Known rows, with every step that occurs:
foneg faton vovun pufu: [-4.866 -2.181  3.114  0.476  3.439 -0.003  4.545 -2.940 -2.834 -0.289
  1.289 -3.356  1.997 -2.736  3.152  1.349  0.986  0.221]
pufu foneg faton: [-4.280 -4.403  2.062 -2.420  0.658 -1.062  1.636  1.367 -2.379  0.043
 -0.058 -0.768  1.075 -2.293  2.204  0.979  1.410 -2.747]
vovun faton pugi: [-2.893 -2.443  3.219 -0.656  3.299  0.336 -0.086  0.065 -2.765 -0.879
 -0.160 -1.622  1.575 -2.003  2.685 -1.510  0.417  0.701]
faton vovun pufu: [-3.027 -1.439  3.357  0.941  4.559 -0.426  0.348 -1.894 -2.754 -1.199
  0.402 -2.536  1.284 -2.868  3.326  2.068  0.826  0.722]
foneg faton vovun pufu pugi: [-5.939 -2.751  3.806  0.462  1.955  0.006  2.020 -2.050 -2.694 -0.377
  0.873 -2.021  2.583 -3.326  3.585  2.311  1.088  0.305]
foneg pufu pugi buzov zusu: [-4.366 -3.502  2.957  1.992  2.535 -0.979 -7.163 -2.466 -2.662 -0.715
 -0.512  0.125 -0.596 -1.684  3.441  3.032  0.720 -0.278]
faton vovun pufu foneg: [-3.903 -1.901  3.605 -1.204  4.075 -0.418 -0.798 -0.933 -2.161 -1.063
 -0.071 -1.351  1.514 -3.258  3.671  2.809  1.183 -1.570]
foneg faton pugi buzov vovun pufu: [-3.162 -3.059  3.190  0.749  4.184  1.579  0.620 -0.379 -2.761 -0.371
  1.774 -2.508  2.103 -2.990  3.407  0.576  0.115  1.839]
vovun faton pugi buzov: [-2.499 -2.382  2.764 -1.693  4.912  0.915 -2.830  1.414 -1.838 -0.916
  1.063 -1.156  0.474 -1.305  2.612 -2.150  0.344  1.101]
buzov zusu: [-2.469 -4.017  1.209  3.184  3.081 -2.038 -4.805 -1.955 -3.778 -0.523
 -0.965 -1.257 -0.491 -1.358  1.518  0.858  0.229  3.875]
foneg buzov: [-3.305 -2.695  3.105  2.196  1.068 -0.607 -2.266  0.938 -2.902 -0.303
 -0.039 -2.377 -0.183 -2.224  2.316 -0.047 -0.099 -2.272]
faton pugi: [-1.512 -2.888  3.270  0.961  2.532 -0.004 -0.748  0.912 -3.901 -1.772
 -1.404 -1.105  1.336 -1.982  3.084  1.280  0.388  1.401]
vovun pufu: [-2.141 -1.966  2.371 -1.937  3.773 -0.833 -0.524 -1.722 -2.653 -1.274
 -0.251 -2.887  0.243 -2.426  2.808 -0.987  0.840 -1.772]
pugi buzov: [-0.736 -3.263  1.149 -0.852  4.153 -0.720 -4.344  3.032 -1.966 -0.910
  1.222 -0.761 -1.195 -1.016  1.711 -0.367  0.798  0.868]
pufu pugi: [-2.695 -4.140  2.780  0.273  0.005 -1.385 -4.439  2.450 -2.938 -1.108
 -0.853  0.423  0.976 -2.693  2.408  1.735  0.967  0.722]
roper zusu: [-1.944 -3.299 -0.154  2.714  2.589 -1.317 -2.084 -3.961 -3.087 -0.579
 -0.443 -0.247 -0.399 -1.465  2.887  0.769  1.726  0.618]
buzov vovun faton pugi: [-1.965 -3.382  3.409  3.446  2.827  0.390 -0.983  1.078 -2.995  0.047
  1.071 -1.179  2.976 -3.771  2.432  1.009 -0.255  4.013]
faton vovun pufu pugi buzov: [-3.781 -2.020  3.778 -0.156  4.315  0.125 -4.992  0.357 -1.812 -1.292
  1.059 -0.772  1.004 -2.934  3.712  2.495  0.963  1.062]

Rows:
[-1.031 -2.546  3.430  1.396  5.239  1.322 -4.059  1.078 -2.750 -1.280
  0.997 -1.576  1.443 -3.087  3.535  1.352 -0.112  2.739]  faton pugi buzov vovun pufu
[-3.571 -4.614  3.056  0.050  2.177  0.911 -1.373  2.965 -2.400  0.024
  1.011  0.082  2.170 -3.103  3.046  2.600  0.569  0.761]  pufu foneg faton pugi buzov vovun
[-4.852 -2.936  2.606 -4.516  2.473 -0.455  1.708 -1.700 -1.981 -0.393
 -0.069 -2.356  1.048 -2.858  3.146 -0.560  1.362 -4.677]  vovun pufu foneg faton
[-4.676 -3.684  3.639  1.655  0.882 -0.192 -3.728  2.195 -1.603  1.171
  1.148 -0.822  1.605 -4.203  2.318  0.874 -0.102 -2.490]  pufu foneg buzov vovun faton
[-3.081 -3.800  2.169 -1.294  4.081  0.334 -2.549  1.391 -1.304  0.387
  2.581 -1.341  1.019 -3.425  2.617  0.797  0.630 -0.279]  pugi buzov vovun pufu foneg faton
[-6.486 -3.156  2.995  1.521  4.069  0.081 -3.312 -3.349 -2.345 -0.001
  1.499 -1.528  1.097 -2.392  3.272  1.996  0.671  3.085]  foneg faton vovun pufu pugi buzov zusu
[-1.560 -4.780  2.585  2.421  1.544 -0.572 -8.139  4.981 -2.108 -0.368
  1.482  1.247  0.988 -3.399  2.179  2.873  0.403  3.730]  pufu pugi buzov vovun
[-4.855 -3.311  4.779  1.983  1.123  0.864 -3.591  1.981 -2.159  0.559
  0.335 -0.655  2.434 -4.295  3.244  1.543 -0.403 -1.792]  pufu foneg buzov vovun faton pugi
[-2.360 -3.601  3.506  2.359  1.568 -0.620 -4.327  0.540 -2.794 -0.418
  0.499 -0.935  2.504 -4.848  3.004  2.513  0.310  1.819]  buzov vovun pufu pugi
[-1.132 -3.635  1.584  1.352  4.499 -0.112 -4.515  3.101 -1.295  0.515
  3.287 -0.899  0.476 -2.639  1.356 -0.459  0.140  3.485]  pugi buzov vovun faton
[-5.496 -1.443  4.639  0.229  3.296  0.125 -1.642 -1.230 -2.014 -0.535
  0.034 -2.081  1.222 -3.526  4.025  2.534  0.570 -3.607]  faton vovun pufu foneg buzov
[-1.957 -2.930  3.682 -0.496  4.724  1.265 -5.070  2.150 -2.204 -1.122
  0.507 -0.485  1.584 -3.434  3.853  2.017  0.191  0.769]  faton pugi buzov vovun pufu foneg
[-4.679 -2.548  3.196 -4.988  4.183  1.130 -0.584 -0.854 -1.755 -0.997
  0.269 -1.851  0.963 -2.332  3.955 -0.588  1.076 -3.677]  vovun pufu foneg faton pugi buzov
[-3.315 -2.368  3.876  3.866  2.061  0.124 -2.661 -0.691 -2.732  0.248
  1.084 -3.297  1.304 -4.295  2.939  0.895 -0.605 -1.094]  foneg buzov vovun pufu
[-4.646 -2.526  3.363  1.835  5.042 -0.331 -7.750 -2.160 -2.271 -0.930
  0.577 -0.607  0.466 -2.549  3.498  2.812  0.561  3.582]  faton vovun pufu pugi buzov zusu
[-3.870 -3.507  3.940  0.340  2.359  0.797  0.789 -0.675 -2.917 -0.122
  0.358 -1.729  3.447 -4.646  3.781  2.380  0.334 -0.116]  buzov vovun pufu foneg faton pugi
